Known rows, with every way that one mark hangs from another:
paludo(tenip): [ 4.6  5.3 -1.9 11.2 -0.1  6.8  1.9 -1.6  5.9 -2.2  9.0  4.8 -1.5 -3.5
 -9.0  2.8 -2.9 -1.4  4.2  5.6  7.8  2.5  8.9]
verazul(vefop(buzeni)): [  5.5 -15.6   3.1 -21.5   7.4  -4.5   0.4 -12.4   1.9  10.6  -8.7  -5.6
  16.6  -8.5   1.6   0.3  11.5  -5.6   6.9   0.3   6.9   3.0  -3.9]
verazul(lunid vefop): [ -2.6 -22.1  -4.3 -25.7  14.2   3.1  -0.9 -10.0  -3.9  10.0 -10.8   4.1
  17.9   3.5   4.9   7.6   3.4   1.8  19.0   1.5   7.8   4.2  16.5]
vefop(buzeni tenip verazul): [ 17.1   1.1  16.0 -12.3 -11.9  -9.5   3.7 -11.8 -10.3   7.7 -18.6 -27.5
  13.8  -5.5  -5.9   2.0   1.0  -1.4   7.7   2.5   3.5   0.7 -25.6]
vefop(buzeni tenip(paludo) verazul(lunid)): [ 23.9  -9.3  13.6 -16.3  -8.6  -4.7   3.4 -13.0 -13.7  -6.2 -15.1 -31.6
  23.2  -7.7  -6.2   9.1  -0.9   0.3  14.7  15.2   6.6  11.4 -13.4]
verazul(lunid): [ 2.8 -9.8 -0.9 -8.3  4.5  0.1  3.1 -4.1 -6.9  1.1 -3.1  2.1  2.6  6.6
  2.2  5.8 -5.3  1.1  9.9  5.5 -0.6  0.0 11.1]
vefop(bosel(rovev)): [-14.1   9.0  -2.1   5.7 -32.1  -2.5  -5.0   1.1  -0.4   0.9  12.4   5.8
   5.6 -16.7  -8.4  -1.9   5.5   2.5  -9.3   0.5  16.0 -13.6  -0.8]
vefop(buzeni): [ 11.0  -4.1   6.8  -5.1  -2.5  -5.0   3.1  -6.3   0.4   2.6  -1.0  -9.5
   2.1  -4.3  -3.1   0.3   2.5  -6.0  -1.9   5.1  -2.6  -1.6 -10.8]
vefop(buzeni tenip): [ 16.4  -1.3  14.6  -8.7 -14.9  -3.6   4.8 -11.8  -7.9   3.8   0.0 -16.9
   0.9  -3.1  -2.9   1.1   2.9   0.7   8.0   0.5   3.4   5.1 -14.5]
rovev(bosel(vefop)): [ 1.6  0.7  1.0  3.1  4.8  1.5  4.4 -0.1  7.9 -2.4 -1.9 24.3 -2.6  2.1
 -4.3 -4.3  7.6 -0.2  4.8 11.8  3.4 -7.7  0.9]
verazul(vefop): [ -7.0 -11.4  -3.6 -16.8  10.8   1.3  -3.3  -5.7   0.9  11.3  -7.1   2.8
  16.2  -3.8   3.5   0.3   7.5  -0.7   9.3  -3.3   9.1   3.0   5.6]
verazul(lunid(bosel) vefop(tenip(paludo))): [  4.5 -17.7   2.1 -24.7 -20.2  -1.7  -5.6 -12.4 -26.5  -4.5  -4.8 -12.7
  24.4  -7.0  -4.6  16.1   8.4  13.6  32.9  -1.6  17.0  22.1  12.3]
bosel(vefop(buzeni tenip)): [ 10.5   1.5  17.2 -19.0 -13.9  -5.8  -4.2 -19.4  -5.9  -2.9   2.0   4.3
   0.1   0.6  -3.3   2.8  -0.3   4.2   8.0   0.3  11.1   8.2 -18.8]
vefop(bosel verazul): [-13.0   9.3  -0.7   2.0  -4.9  -9.1  -3.7   7.5 -12.4   8.3 -19.1 -17.2
  17.3 -12.3  -5.2   1.4   5.6  -2.4   3.4   5.8   8.8  -9.8 -12.2]
bosel(rovev(buzeni) vefop(tenip verazul)): [  3.1  11.0  14.1 -20.5 -23.5  -4.8  -6.1 -29.0   5.4   2.6  -1.1  12.8
  13.2  -2.8  -1.8  -2.5  -3.7   9.0 -17.8 -10.0  24.8  -0.8 -26.6]
rovev(bosel(vefop(verazul)) buzeni): [  6.5   4.5   3.6  -3.7  16.7  -3.9   7.0  -9.2   8.4   6.5 -17.0  13.5
  11.3   3.5   2.2  -6.2   8.3  -3.4  -9.3   9.7   6.8 -11.6 -19.0]
rovev(bosel(vefop(tenip verazul)) buzeni): [ 11.4   6.8  11.7  -7.9   3.1  -1.6  10.6 -15.1   0.5   6.2 -17.2   6.5
  10.1   6.3   2.5  -4.7   5.1   2.9  -1.0   5.4  12.8  -2.1 -24.4]
verazul(lunid vefop(buzeni)): [  9.7 -25.6   1.8 -32.1  11.4  -3.0   1.9 -15.3  -3.5  12.5 -10.9  -4.6
  20.9  -3.0   2.7   7.8   5.3  -4.3  18.3   6.2   6.4   1.6   6.6]
vefop(bosel): [-14.1   7.0  -2.6   4.4  -7.9  -2.8  -3.2   7.2 -11.4   4.5  -0.4  -5.1
   5.0  -7.2  -1.9   0.8   6.4   0.7   5.7   4.8   7.3  -6.1  -2.9]
verazul(lunid(bosel(vefop(tenip)))): [  3.5  -5.8   7.3 -24.6 -27.6  -9.0  -6.9 -17.6 -28.3  -5.5   0.6  10.6
   5.0   5.1  -7.5  17.3  -6.0  16.9  25.4  -4.8  12.1  12.0   0.7]
lunid(bosel): [ -1.0   1.8  -1.1   0.4 -19.7  -7.7  -4.0   1.4 -15.3  -4.4   0.8  -4.8
   1.8  -5.9  -8.2   7.4   2.4   5.4   7.2  -6.2  -0.2   2.8  -1.5]
rovev(bosel(vefop(tenip(paludo))) buzeni): [ 13.1   5.1  10.2   0.3  -0.6   8.6   8.0 -12.5   3.0  -7.4   6.7  12.5
   1.4   1.7   3.9  -6.2  10.8   5.9   1.3  12.4  15.8   9.7 -10.2]
rovev(bosel): [  6.1  -1.1  -2.5  13.9   3.3   3.6  14.3   9.5   6.0   4.1  -2.1   4.5
  -3.5  -0.8  -3.2  -6.1   8.4  -3.2   4.1  12.5  -5.0 -11.3   5.3]
rovev(bosel(vefop(buzeni verazul))): [ 14.6  -1.0   7.9  -4.9   5.3  -9.4   4.8  -5.2   6.1   2.2 -21.5   4.8
  12.3  -8.7  -8.4  -3.0   9.0  -8.4   2.0  18.1   1.2 -13.7 -18.2]
lunid(bosel(rovev vefop) verazul): [ -5.7   2.9  -1.8 -12.8 -62.2   2.4 -19.0  -7.1 -11.1 -24.7  15.0  15.6
  10.6  -0.4 -15.9  10.7   1.4  12.3 -12.7  -6.0  14.6 -10.7 -13.6]

Rows:
[ -3.0   4.9   3.0  -1.1 -35.4  -7.5  -3.9  -5.4  -0.6   4.0  13.1  -4.0
   6.8 -21.5 -10.4  -1.9   7.9  -3.2  -9.1   3.6  13.4 -13.8  -9.5]	vefop(bosel(rovev) buzeni)
[  6.6  -0.5   4.9 -17.2 -65.4  -2.5 -17.6 -12.5 -10.8 -22.3  13.2   7.1
  13.2  -6.5 -16.3  10.6   3.7   6.7 -12.7  -0.7  11.7 -11.0 -21.0]	lunid(bosel(rovev vefop(buzeni)) verazul)
[-18.1 -11.7  -6.7 -20.7 -17.4  -0.8  -5.8  -8.9  -5.7  14.0   0.6   9.2
  22.9 -13.0  -3.4   6.8   8.3   4.7  10.7   3.2  23.4  -9.9  15.6]	verazul(lunid vefop(bosel(rovev)))
[  1.1   0.9  -3.8  -2.8 -63.8   4.2 -11.3   0.5 -12.9 -16.6  12.5  -4.8
  10.6  -4.3 -14.8   9.5   2.4   8.8 -12.2  -6.7   6.3 -12.3  -9.4]	lunid(bosel(rovev) verazul)
[ 10.7 -12.4  10.6 -25.1  -5.7  -2.5   1.9 -18.6  -5.4  13.6  -7.2 -12.6
  16.0  -4.7  -0.1   0.9  10.0   2.0  17.1  -4.3  11.7  11.0  -9.0]	verazul(vefop(buzeni tenip))
[  8.9   6.5  17.3 -22.4 -32.5 -11.7  -9.4 -26.1   2.4  -1.2  -4.9   2.7
  14.9 -13.7 -13.2   1.3  -1.2   3.8  -5.8  -1.7  20.9  -3.9 -28.9]	bosel(rovev vefop(buzeni tenip verazul))
[ 12.7   5.0  16.4 -23.1 -30.9 -19.7  -9.2 -18.5 -22.9  -2.8 -17.2 -12.1
  16.3 -10.4 -13.8  10.6   1.3   7.1  14.7  -3.1  11.1   6.2 -29.8]	lunid(bosel(vefop(buzeni tenip verazul)))
[  0.9 -16.3  -4.0 -28.9 -20.7  -5.9  -1.4 -24.5  -8.0  11.0   4.7  12.8
  21.5  -6.4   0.3   9.9   5.1   8.8  -2.0 -12.9  17.8   0.6   8.0]	verazul(lunid(bosel(rovev(buzeni))) vefop)
[  6.7 -16.8   0.4 -23.0 -30.9   1.4  -6.9  -3.7 -21.3  -3.4  -8.1 -19.7
  28.0  -2.1  -6.7  12.4  14.8   1.4   8.4  -2.2   5.9  -2.4 -14.5]	lunid(bosel verazul(vefop(buzeni)))
[ -5.8  13.6   7.6  -3.5 -36.6  -0.6   2.9 -15.1  -7.8  10.4  15.9   0.8
   4.5  -9.3   0.4  -2.8   4.0   8.5 -11.0  -8.4  24.8  -3.5 -15.2]	vefop(bosel(rovev(buzeni)) tenip)
[ -3.9   1.2   5.8 -11.5 -14.7  -6.9   1.6  -2.9 -26.6  10.1 -21.7 -21.8
  20.8  -3.5  -3.5  10.5  -0.9   6.2  22.7   6.4  13.0  -2.5  -7.7]	vefop(bosel tenip verazul(lunid))
[ 14.1 -15.0   8.8 -23.6 -25.5  15.7  -5.5  -7.6 -11.5 -10.9  -3.5 -30.5
  28.9  -0.9  -0.7   5.4  15.4   3.4  10.3   9.5  14.5  12.0 -17.2]	lunid(verazul(vefop(buzeni tenip(paludo))))
[-10.1  10.3  -0.6   1.1 -24.0  -2.4  -1.2  -7.9  -0.4   8.9  16.0   7.2
   5.8 -11.4  -0.3  -3.7   5.9   2.4 -20.1  -4.7  19.3 -12.6  -9.7]	vefop(bosel(rovev(buzeni)))
[ -4.3  -5.4   9.2 -20.6 -15.4  -6.0  -1.0 -10.1 -17.3  18.6  -7.7 -17.9
  21.1 -13.6  -0.7   2.4  15.7   2.5  23.8  -0.4  20.4   5.3 -11.2]	verazul(vefop(bosel buzeni tenip))
[ -1.0  -8.7   0.6 -20.5 -15.9  -9.7 -10.5 -10.5 -20.2 -10.1  -0.6  17.6
   5.8   3.7  -6.5  15.5  -5.1  10.0  15.8  -1.0   7.2   3.8   6.2]	verazul(lunid(bosel(vefop)))
[ -2.6   8.1   5.6 -17.8 -10.7  -6.5  -9.1 -23.1  13.7  -0.3  -1.6  20.7
  13.9  -5.1  -1.3  -2.8  -3.5   2.1 -26.8  -5.0  20.2 -10.0 -21.9]	bosel(rovev(buzeni) vefop(verazul))
[ -4.7  -1.6   8.2 -21.0 -37.1  -4.6  -3.4 -16.3  -7.3  17.3   5.0  -7.3
  20.9 -22.6  -8.2   0.5  15.6   4.8   8.4  -2.6  27.3  -3.2 -10.8]	verazul(vefop(bosel(rovev) buzeni tenip))
[ 10.4   4.7  16.6 -20.1 -36.5  -5.8  -7.5 -26.7   4.8  -3.2  15.6  14.6
  -0.3  -8.9 -10.0   0.3  -2.1   6.4  -3.5  -2.1  19.1  -0.3 -17.4]	bosel(rovev vefop(buzeni tenip))
[13.2 -3.8  7.5 -2.9  2.5 -3.2  6.3 -5.1  7.7  0.2 -3.1 15.3 -1.0 -3.6
 -5.5 -3.9  9.9 -6.0  3.2 17.4  0.6 -9.4 -8.3]	rovev(bosel(vefop(buzeni)))
[ 15.1   0.8  16.7 -16.5 -13.7  -1.1  -8.2 -15.7  -2.5 -16.5   6.1  -1.5
   5.8  -6.4  -5.2   1.6   2.7   4.4   8.4   9.3  15.3  16.9 -15.9]	bosel(vefop(buzeni tenip(paludo)))
[ 10.7   5.5  11.3  -5.0  -0.1   4.0  10.2 -14.7   1.6   5.0   2.6  17.8
  -3.7  10.4   4.8  -6.4   7.5   6.1   0.2   3.4  11.5   1.6 -14.0]	rovev(bosel(vefop(tenip)) buzeni)
[  7.1 -18.3   1.9 -24.3 -11.8   8.9  -4.1  -5.0  -5.0   2.4  -7.4 -15.6
  26.3   3.9   1.0   5.0  12.8  -4.6   2.5   6.8   5.4  -5.2 -13.0]	lunid(verazul(vefop(buzeni)))
[  7.8  -2.3   0.8 -16.4 -28.3 -12.5  -0.6 -18.9 -10.9   2.5  -5.7  -1.6
  18.0  -7.8  -7.0  10.4  -3.8   5.8 -11.2  -6.9  11.2  -8.9  -8.5]	vefop(verazul(lunid(bosel(rovev(buzeni)))))
[  2.2  11.0  12.9  -7.8 -44.6 -11.0  -1.5 -11.8  -9.0   8.6  -6.3 -22.4
  18.6 -22.0 -15.7   1.7   6.7   1.6  -1.0   2.1  20.6 -11.0 -26.5]	vefop(bosel(rovev) buzeni tenip verazul)
[  4.7  -7.3   0.2  -9.7  11.2  -4.0   6.0  -2.7  -0.7   1.1 -23.0  14.9
  13.4   4.4  -5.6   4.8   1.3  -1.1  12.9  20.4   2.8 -13.3   0.8]	rovev(bosel(vefop(verazul(lunid))))
[ -6.5   4.5   5.7 -10.1 -37.5  -7.2   0.2 -10.3 -16.6   8.2  -8.4 -11.7
  19.9 -11.1 -11.6   7.5  -0.6   8.0   9.3   2.5  22.4 -11.5  -6.8]	vefop(bosel(rovev) tenip verazul(lunid))
[-22.7  -1.7  -6.6  -9.9 -21.9  -1.1  -7.3  -6.4   0.1  12.1   3.5   8.9
  20.0 -21.0  -4.2  -1.1  13.9   3.7   1.8  -3.8  25.1  -9.4   5.5]	verazul(vefop(bosel(rovev)))
[  4.0   5.1   0.7  -3.1 -34.6  -7.0  -2.7 -15.7  -4.5  -0.9  15.7   7.0
   3.5  -9.4  -5.3   2.6   2.1   7.4 -21.1 -14.7  10.4  -3.3  -9.4]	lunid(bosel(rovev(buzeni)))
[ -7.4  12.3   7.4  -2.3 -18.7  -7.5  -1.3   1.7 -21.5   8.5 -18.8 -24.3
  17.4  -8.2  -5.8   3.5   4.7   4.8  13.5   0.8  14.9  -2.1 -18.5]	vefop(bosel tenip verazul)
[ -4.0 -12.9  -6.0 -19.0 -28.1   6.6 -10.1   0.8 -20.4  -4.6  -8.1 -10.8
  25.5   2.5  -4.1  12.1  12.6   7.1   8.3  -6.4   9.4  -1.3  -4.9]	lunid(bosel verazul(vefop))
[ -4.1 -19.9   0.0 -26.8   2.7  -5.9   1.3  -8.7 -17.0  19.1 -10.6  -7.9
  25.4  -9.8   2.4   8.7  11.9  -2.8  22.7  10.2  12.0  -3.4   4.2]	verazul(lunid vefop(bosel buzeni))
[  9.8   2.7  17.3 -23.4 -11.6 -10.4  -3.5 -19.4  -7.0   0.5 -17.3  -7.4
  14.0  -4.8  -6.9   3.7   0.8   1.2   6.6   3.7  10.0   3.5 -28.7]	bosel(vefop(buzeni tenip verazul))
[ 10.6  -3.6   6.1 -16.2 -25.9 -12.8   0.3  -9.1 -30.5   3.2 -21.3 -21.0
  16.8  -2.0  -9.7  16.9  -2.9  10.9  22.6  -4.0   5.4   5.6  -5.8]	vefop(tenip verazul(lunid(bosel)))
[ -2.0  -4.1  -1.1 -20.6 -39.8 -10.3 -12.2 -17.3  -9.4 -12.4  12.1  26.8
   4.7  -6.7 -12.6  13.5  -5.4  11.6   3.2  -3.9  15.1  -4.0   7.7]	verazul(lunid(bosel(rovev vefop)))
[  0.0   6.4  11.4 -17.2  -8.4  -6.6  -9.5 -14.2  -6.7  -1.6 -17.8   0.8
  12.6   1.4  -5.3   3.7  -4.1   7.1   8.7  -1.2  15.3   4.9 -20.8]	bosel(vefop(tenip verazul))
[ 11.3 -13.9   7.7 -28.6 -45.1   1.6  -5.3 -10.9 -28.3   0.1  -7.5 -26.9
  26.9   0.0  -7.6  12.4  14.3   8.3  17.5  -6.7  10.0   6.1 -19.4]	lunid(bosel verazul(vefop(buzeni tenip)))
[ 20.3   0.4  15.1  -2.0 -11.7   3.4   6.2  -8.4   1.8 -13.1   2.8   2.1
   2.4  -8.3  -8.3  -3.9  12.2   0.3  12.0  21.6   9.8   6.9 -10.2]	rovev(bosel(vefop(buzeni tenip(paludo))))
